Each row was made from one path, in order. Every step used is in the known rows, and no mark comes twice. Write each row's path.
Known rows:
tove muvo: 0.58	-0.24	-0.11	0.67	1.12	0.42	1.08	-0.37	-0.12	1.33	0.13	-0.18	-1.73	-0.43	0.58	-0.43	0.55	-0.33	0.07	-0.35	0.19	-0.02	-0.41	-0.32	-0.65	-0.84	-0.68	-0.50	-0.74	0.09	-0.43	0.28	-0.54
zubo kugak suduv dazom dorer: -1.69	3.26	0.25	0.18	0.99	0.86	2.62	-0.70	0.54	1.57	1.25	0.89	-0.62	0.94	2.08	1.60	-0.78	1.25	0.04	-0.82	0.91	-0.23	-0.02	0.54	0.01	-1.66	-1.28	0.10	1.82	0.04	0.46	0.76	1.01
kugak suduv: -1.06	0.42	-0.58	1.07	-0.14	0.00	-1.08	0.10	1.27	-0.12	1.70	-0.58	-0.57	0.73	0.80	0.28	-0.01	0.13	-0.02	-0.44	0.20	0.11	0.46	0.60	0.32	-0.29	-0.89	0.28	0.21	-0.08	0.17	-0.55	-0.07
suduv dazom dorer buzi zubo kugak: -2.22	2.45	1.14	-1.30	1.87	1.05	0.94	1.29	-0.56	0.08	0.00	0.83	0.68	-0.25	2.13	3.12	-1.11	0.93	-0.02	0.02	1.21	-0.53	0.30	-1.43	0.34	-0.70	-1.81	-1.56	1.69	-0.19	0.36	0.52	0.72
muvo tove: -0.59	-0.36	0.38	-0.50	-0.07	-0.48	-1.38	1.42	-0.08	0.10	1.15	-0.11	-0.21	0.16	0.36	0.28	-0.57	0.15	-0.37	0.02	0.01	-0.54	0.18	-2.73	0.38	0.63	-0.08	0.71	1.28	-0.17	-0.30	0.41	0.06
dorer kufomog zubo kugak suduv dazom: -0.35	2.75	-1.05	-0.67	1.07	2.13	2.76	0.33	-0.53	-0.73	0.38	1.43	2.43	1.10	0.74	1.75	-0.55	1.66	0.04	-0.13	1.13	0.05	-0.56	-0.46	-0.21	-2.19	-4.50	0.00	0.51	-0.91	-0.01	1.34	0.70
nito tove zubo: -0.18	-1.06	-0.25	-1.04	1.79	1.28	2.95	-1.16	-1.50	0.48	0.76	-1.27	-1.71	-0.60	1.01	-0.87	0.89	-0.55	0.33	0.40	1.87	0.54	0.00	-2.49	-1.21	-2.15	-1.86	-0.50	-0.48	0.10	0.49	0.70	0.58
buzi dorer kufomog zubo: 0.71	0.39	1.11	-1.85	-0.20	0.53	-0.16	1.69	0.33	-0.44	-1.70	-0.67	3.70	0.15	0.19	0.98	-0.73	1.84	0.16	0.39	0.50	-0.25	1.54	-1.72	1.02	-0.93	-1.92	-0.99	-0.32	-0.72	-0.55	0.63	-0.26
muvo tove zubo kugak suduv dazom: -1.68	1.37	0.22	-0.52	2.56	1.47	0.37	0.41	0.18	1.50	3.24	1.66	-2.87	0.91	1.96	1.12	-0.57	1.58	0.05	-0.43	1.84	0.15	-0.22	-3.40	-1.15	-2.36	-3.68	1.67	2.85	-0.36	0.01	0.52	1.25
buzi zubo kufomog: -0.66	-0.28	0.45	-0.62	1.43	0.95	0.05	1.09	0.27	-0.84	0.51	0.01	1.41	-0.35	0.06	1.47	-0.70	0.87	-0.11	0.39	0.12	-0.55	0.40	-2.23	-0.71	0.00	0.24	0.32	2.23	-0.59	0.51	-0.61	0.25
dazom dorer buzi: -1.41	1.19	0.76	0.01	-0.43	-0.60	0.40	0.34	-0.41	0.66	0.15	-0.96	-0.41	-0.47	0.86	1.38	0.47	0.70	-0.32	-0.29	0.14	-0.51	0.14	1.19	0.83	-0.29	-1.48	-1.42	-1.17	-0.23	-0.07	1.68	-0.97
nito tove muvo: 0.28	-0.76	-0.84	0.27	1.76	1.01	3.39	-0.58	-1.31	0.60	0.54	-1.44	-1.27	-1.07	1.03	-0.94	0.81	-1.64	0.18	0.07	0.77	0.00	-0.63	-1.97	-0.75	-1.41	-0.70	-1.33	-1.19	0.34	0.08	1.00	0.01
dorer buzi zubo kugak suduv dazom: -2.74	1.95	-0.32	0.25	2.17	1.30	-1.90	2.14	0.60	-1.29	2.22	1.05	0.50	0.37	1.89	3.06	-0.88	0.79	0.19	-0.04	1.20	-0.08	0.16	-1.22	0.31	-0.86	-3.07	-0.79	1.81	-0.20	0.37	-0.73	0.70
kugak suduv dazom dorer: -2.59	2.56	-0.07	-0.14	0.35	0.61	1.32	-1.00	0.58	1.56	0.70	-0.20	-1.55	0.81	2.13	0.84	-0.52	1.20	0.28	-1.00	0.66	-0.32	1.77	0.71	1.20	-1.31	-0.60	-0.36	0.44	0.58	0.32	-0.55	1.46
muvo tove zubo: -0.58	-0.93	0.85	-1.12	1.10	0.15	-0.73	0.51	-0.41	1.21	1.35	-0.07	-2.58	0.09	0.92	-0.15	-0.01	0.81	-0.15	0.01	1.17	0.00	0.47	-3.54	-0.77	-1.00	-2.15	1.07	1.17	-0.34	-0.30	0.43	0.21
kugak zubo: 0.22	0.31	-0.99	1.07	-0.20	-0.50	-0.27	-0.04	1.45	0.28	-0.10	0.00	-1.10	0.37	0.35	1.20	0.12	0.63	-0.37	-0.16	-0.08	0.49	0.29	-0.19	0.22	0.03	-2.39	0.72	0.42	0.11	0.09	-0.90	0.17
dazom dorer buzi zubo: -2.19	0.61	1.15	-0.86	0.17	-0.20	-1.30	1.53	0.08	-0.22	-0.32	-1.50	0.24	-0.29	1.88	2.23	-0.46	0.21	-0.21	-0.02	0.67	-0.57	1.49	-0.87	1.00	0.68	-1.18	-1.95	0.11	-0.23	0.18	-0.25	-0.45
kufomog zubo kugak suduv: 0.00	1.36	-1.60	0.38	-0.31	0.71	2.32	0.63	0.91	-0.63	1.00	0.55	1.21	1.60	0.67	1.08	-0.34	0.57	-0.46	-0.15	0.89	0.45	-1.03	1.06	-0.93	-0.91	-3.50	1.07	1.51	-0.94	0.19	0.17	-0.09
suduv kugak zubo kufomog dorer buzi: -0.87	3.13	-0.59	0.18	-0.04	-0.01	2.93	0.44	1.72	-1.25	0.36	0.87	0.18	0.65	-0.18	2.20	0.40	2.75	-0.93	0.03	-1.58	-0.21	0.35	2.29	-0.23	-1.66	-5.28	0.01	0.66	-0.63	-0.48	2.50	0.95
muvo tove zubo kugak suduv dazom dorer: -2.33	2.35	1.09	-1.01	2.06	0.97	1.89	-0.28	0.15	2.89	2.71	0.87	-3.28	1.04	3.07	1.45	-0.72	2.07	-0.13	-0.76	2.08	-0.26	0.44	-2.81	-0.74	-2.52	-3.41	1.15	2.93	-0.29	0.15	1.16	1.11
kufomog dorer buzi: -1.30	1.13	-0.20	-0.42	-1.09	-0.65	-0.40	1.36	0.48	-1.08	-0.10	-0.76	0.58	0.25	-0.53	1.01	0.57	0.68	-0.63	0.69	-0.96	-0.09	0.08	1.58	0.75	0.65	-2.41	-1.16	-1.62	-0.39	-0.86	1.69	-0.08
dazom suduv kugak zubo kufomog dorer buzi: -1.24	3.46	-0.63	-0.45	-0.30	-0.56	4.87	-0.62	0.82	-0.43	0.22	1.07	0.31	0.53	0.60	3.15	0.45	2.88	-0.97	-0.38	-0.31	-0.40	0.89	2.02	0.85	-1.68	-4.90	-0.03	1.16	-0.75	-0.05	2.83	0.09
nito tove: -0.29	-0.45	-0.72	-0.41	0.69	0.64	2.32	-0.21	-1.13	-0.71	0.53	-1.33	0.65	-0.57	0.49	-0.47	0.26	-1.12	0.06	0.44	0.68	-0.05	-0.38	-1.59	-0.13	-0.65	0.12	-0.86	-0.41	0.27	0.49	0.68	0.56
zubo kugak: 0.87	0.79	0.26	0.23	0.60	0.24	1.23	0.32	-0.09	-0.01	0.59	1.11	0.95	0.08	0.04	0.75	-0.25	0.04	-0.25	0.09	0.25	0.12	-1.74	-0.08	-1.22	-0.32	-0.65	0.51	1.40	-0.54	0.20	1.34	-0.47

Write each row's path:
-0.53	3.25	-0.64	-1.05	-0.37	-0.33	5.89	-1.41	1.34	0.19	-0.53	1.28	0.24	1.09	0.74	2.11	-0.13	2.67	-0.84	-0.57	-0.21	-0.22	1.50	1.29	0.30	-1.33	-3.14	0.87	2.33	-0.51	0.14	1.89	0.97 -> dazom suduv kugak zubo kufomog dorer
-2.64	2.61	0.54	-0.82	1.56	1.25	0.86	0.60	1.02	0.73	0.87	0.34	0.02	1.11	3.09	2.38	-1.69	0.83	0.12	-0.48	1.54	-0.26	1.31	-1.37	0.21	-0.60	-1.12	-0.36	3.10	0.01	0.71	-1.09	1.54 -> buzi zubo kugak suduv dazom dorer
-3.32	2.79	-0.49	-0.71	1.01	0.90	-1.01	2.44	1.49	-1.77	1.39	0.43	1.03	1.26	1.62	3.07	-0.94	1.20	-0.32	0.57	0.29	0.02	0.80	-0.32	0.50	0.08	-3.79	-1.04	1.31	-0.37	-0.29	-0.18	1.47 -> kufomog dorer buzi zubo kugak suduv dazom
-1.17	0.58	0.20	-1.62	0.21	0.55	0.73	1.50	1.21	-1.27	-0.38	-0.54	1.79	0.53	-0.34	1.46	-0.75	1.29	-0.69	0.93	-0.67	-0.44	1.12	-1.49	-0.48	0.87	-0.46	0.11	1.91	-0.71	-0.13	0.06	1.02 -> buzi zubo kufomog dorer
0.46	1.59	0.84	-0.53	0.18	0.72	-0.31	2.19	1.49	-0.72	0.62	-0.23	3.95	0.99	1.15	2.11	-0.97	1.97	-0.09	0.15	0.83	-0.07	0.12	-1.13	0.18	-1.57	-3.42	-0.24	1.34	-1.35	-0.23	1.30	-0.80 -> buzi dorer kufomog zubo kugak suduv
-1.40	-0.01	0.36	-0.05	1.45	0.73	-1.14	2.03	-0.21	-1.52	1.31	-0.11	1.45	-0.93	-0.06	2.45	-0.15	1.09	-0.27	0.51	0.09	-0.78	-0.22	-1.64	-0.21	-0.20	-1.50	-0.66	1.08	-0.78	0.31	0.35	-0.71 -> dorer buzi zubo kufomog
-2.04	2.75	0.72	-0.49	0.75	1.07	0.83	-0.80	-0.21	1.23	0.43	-0.64	0.07	0.36	2.07	1.26	-0.39	1.77	0.30	-0.85	0.68	-0.62	1.54	-0.34	1.49	-1.80	-1.66	-1.24	-0.66	-0.03	0.11	1.19	0.76 -> kugak suduv dazom dorer kufomog
0.59	1.66	-0.72	0.02	0.03	1.16	1.65	0.76	0.10	-1.05	0.71	0.21	3.04	1.05	0.50	1.64	-0.29	1.03	-0.42	-0.03	0.96	0.13	-1.33	-0.06	-0.71	-1.39	-4.46	0.19	0.43	-1.62	-0.07	1.91	-0.85 -> dorer kufomog zubo kugak suduv
0.45	0.75	-0.89	1.48	0.61	0.12	1.53	-0.21	1.11	0.34	0.96	0.52	-0.51	-0.13	-0.63	1.88	0.24	1.92	-0.61	-0.10	-0.58	-0.05	-0.59	-0.52	-0.60	-1.10	-2.50	1.55	1.29	-0.46	0.35	0.24	-0.20 -> kugak zubo kufomog
-1.29	1.28	0.38	-1.11	0.10	-0.14	-0.90	2.97	0.92	-2.05	0.04	-0.19	2.22	0.54	0.47	2.61	-0.55	0.39	-0.76	1.16	-0.16	-0.05	-0.35	-0.44	-0.30	1.26	-2.84	-1.11	1.03	-0.91	-0.44	1.12	-0.05 -> kufomog dorer buzi zubo kugak
-2.56	3.56	0.18	0.66	0.99	0.64	1.30	0.17	0.01	0.83	2.05	0.78	-0.57	0.28	1.98	2.56	-0.22	1.56	-0.14	-0.67	0.81	-0.39	-0.50	1.25	0.53	-1.82	-2.95	-0.90	0.61	-0.14	0.27	1.78	0.09 -> zubo kugak suduv dazom dorer buzi
-1.10	1.49	-0.20	-0.10	-0.39	-0.12	1.37	1.34	0.18	-1.03	0.83	-0.17	1.29	-0.29	-1.38	1.62	0.72	1.94	-0.96	0.78	-1.32	-0.58	-0.76	1.16	-0.22	-0.35	-2.44	-0.35	-0.69	-0.93	-0.54	2.83	-0.42 -> zubo kufomog dorer buzi
-2.26	3.73	-1.15	-0.31	0.22	1.07	3.57	0.39	-0.15	0.42	0.80	0.89	0.10	1.08	1.77	2.60	-0.31	1.86	-0.29	-0.61	1.19	-0.15	-0.18	1.75	0.46	-2.05	-4.96	-0.56	0.49	-0.51	0.14	1.25	0.35 -> kufomog zubo kugak suduv dazom dorer buzi
-0.06	2.87	-0.54	-0.38	-0.05	0.24	4.43	-0.56	2.07	-0.50	-0.49	1.05	0.14	1.16	0.00	1.21	-0.19	2.37	-0.75	-0.08	-1.47	-0.05	0.93	1.50	-0.74	-1.30	-3.62	0.86	1.92	-0.37	-0.29	1.50	1.83 -> suduv kugak zubo kufomog dorer
-2.40	1.79	0.82	0.50	0.64	-0.04	-1.44	1.81	1.21	-0.45	2.14	-1.09	0.63	0.53	2.72	3.31	-0.69	0.59	-0.49	-0.25	1.21	-0.37	0.07	-0.15	0.21	0.04	-2.76	-1.13	1.63	-0.85	0.44	0.48	-1.02 -> dazom dorer buzi zubo kugak suduv
-2.00	2.87	1.35	-1.13	2.06	1.65	0.06	0.77	0.24	0.26	0.70	-0.13	1.84	0.60	3.04	2.95	-1.53	1.32	0.12	-0.45	1.52	-0.56	1.06	-2.50	0.43	-1.15	-2.17	-1.14	2.01	-0.58	0.54	0.69	0.88 -> buzi zubo kugak suduv dazom dorer kufomog
-0.78	1.78	-1.12	0.94	-0.55	-0.64	1.07	1.24	1.57	-0.81	0.72	-0.15	-0.08	0.16	-1.08	2.82	0.83	2.65	-1.25	0.58	-1.44	-0.18	-0.47	1.00	0.14	-0.37	-5.01	0.41	-0.33	-0.88	-0.49	1.85	-0.37 -> kugak zubo kufomog dorer buzi
-2.00	1.55	-0.94	0.33	0.82	0.99	-0.23	-0.40	0.68	0.35	1.28	0.60	-1.25	0.81	1.00	0.35	-0.31	0.89	0.48	-0.54	0.37	0.04	1.21	0.16	0.89	-1.24	-0.92	0.12	0.38	0.53	0.22	-1.24	1.50 -> kugak suduv dazom
-1.16	3.46	1.04	-0.22	1.37	1.26	1.76	-0.51	-0.30	1.10	0.98	0.41	1.03	0.52	2.08	2.07	-0.66	1.72	0.04	-0.72	1.01	-0.50	-0.30	-0.51	0.29	-2.16	-2.26	-0.74	0.76	-0.58	0.22	2.52	0.29 -> zubo kugak suduv dazom dorer kufomog
0.08	3.24	0.26	-2.23	0.82	1.89	5.65	-0.47	-1.67	0.80	-1.90	1.28	2.47	0.45	1.01	1.87	-0.88	1.88	-0.16	-0.17	1.25	-0.38	-0.45	-0.67	-0.19	-2.18	-3.35	-0.71	0.49	-0.82	-0.02	2.64	0.75 -> suduv dazom dorer kufomog zubo kugak
-0.03	2.58	0.00	-0.47	-0.48	0.74	3.01	0.23	-0.01	0.24	0.20	-0.63	2.61	1.17	1.63	2.00	-0.49	1.47	-0.64	-0.45	1.22	-0.23	-0.64	0.56	-0.31	-1.42	-4.12	-0.26	0.62	-1.52	0.11	2.61	-0.95 -> dazom dorer kufomog zubo kugak suduv
0.41	1.99	-0.35	0.61	1.10	0.67	3.54	-1.01	1.16	-0.17	0.46	1.61	-0.49	0.34	0.38	1.17	-0.20	1.91	-0.28	-0.61	-0.59	-0.08	0.19	0.66	-0.97	-2.18	-2.86	1.15	2.27	-0.24	0.32	0.82	1.01 -> suduv kugak zubo kufomog
0.80	0.38	-0.49	-1.28	-0.41	0.88	1.63	0.51	-1.01	-0.89	-1.56	-0.35	2.72	0.18	-0.35	0.55	0.01	0.75	-0.16	0.28	0.51	-0.06	0.06	-0.46	0.14	-0.80	-2.94	-0.57	-1.20	-0.95	-0.37	1.31	-0.32 -> dorer kufomog zubo
-1.58	3.46	-1.09	-0.85	0.17	1.41	4.74	-0.61	0.29	1.19	0.02	0.93	0.22	1.69	1.88	1.60	-0.91	1.60	-0.16	-0.65	1.47	-0.05	0.28	1.04	-0.09	-1.87	-3.14	0.39	1.65	-0.30	0.35	0.32	1.36 -> kufomog zubo kugak suduv dazom dorer
-0.28	1.19	-0.30	1.38	0.37	0.13	0.04	0.48	1.09	-0.24	2.25	0.48	0.40	0.83	0.85	1.08	-0.30	0.28	-0.26	-0.27	0.44	0.23	-1.28	0.60	-0.81	-0.57	-1.60	0.72	1.56	-0.64	0.32	0.65	-0.48 -> zubo kugak suduv
-0.93	2.53	-1.90	-0.31	0.71	1.72	3.41	0.09	0.25	-0.26	0.62	1.76	0.65	1.60	0.90	1.23	-0.70	1.24	0.00	-0.31	1.14	0.38	-0.31	0.46	-0.47	-1.80	-3.46	0.90	1.70	-0.28	0.26	-0.42	1.35 -> kufomog zubo kugak suduv dazom
-0.27	1.95	-0.65	-0.38	0.07	-0.53	3.54	-1.78	0.68	0.47	-0.65	1.26	-0.79	0.72	2.08	1.45	-0.28	1.01	-0.07	-1.17	1.06	0.18	1.57	0.86	1.03	-1.21	-2.47	0.30	1.87	0.20	0.49	0.05	0.54 -> dazom suduv kugak zubo
-0.03	1.54	-1.09	0.42	-0.53	-0.42	2.23	0.21	2.08	-0.03	0.02	0.03	-0.07	0.75	-0.88	1.84	0.32	2.35	-1.15	0.49	-1.38	-0.02	0.14	0.50	-0.48	-0.22	-3.12	1.29	0.92	-0.63	-0.26	0.90	0.59 -> kugak zubo kufomog dorer
-0.86	0.28	0.79	-1.87	0.66	0.35	1.80	0.84	0.19	0.96	1.39	-0.07	-1.53	0.37	-0.38	0.49	0.17	2.35	-0.92	0.65	-0.10	-0.40	0.27	-3.01	-1.49	-1.10	-2.86	1.67	1.70	-1.05	-0.65	2.32	0.65 -> muvo tove zubo kufomog dorer
-4.01	2.46	0.44	-0.16	1.76	1.32	0.34	0.94	0.39	0.20	1.94	-0.36	-0.34	-0.09	2.08	3.21	-0.60	2.36	0.03	-0.48	0.69	-1.00	1.67	-1.01	1.03	-1.48	-2.22	-0.99	1.47	-0.21	0.63	-0.25	0.74 -> kugak suduv dazom dorer buzi zubo kufomog
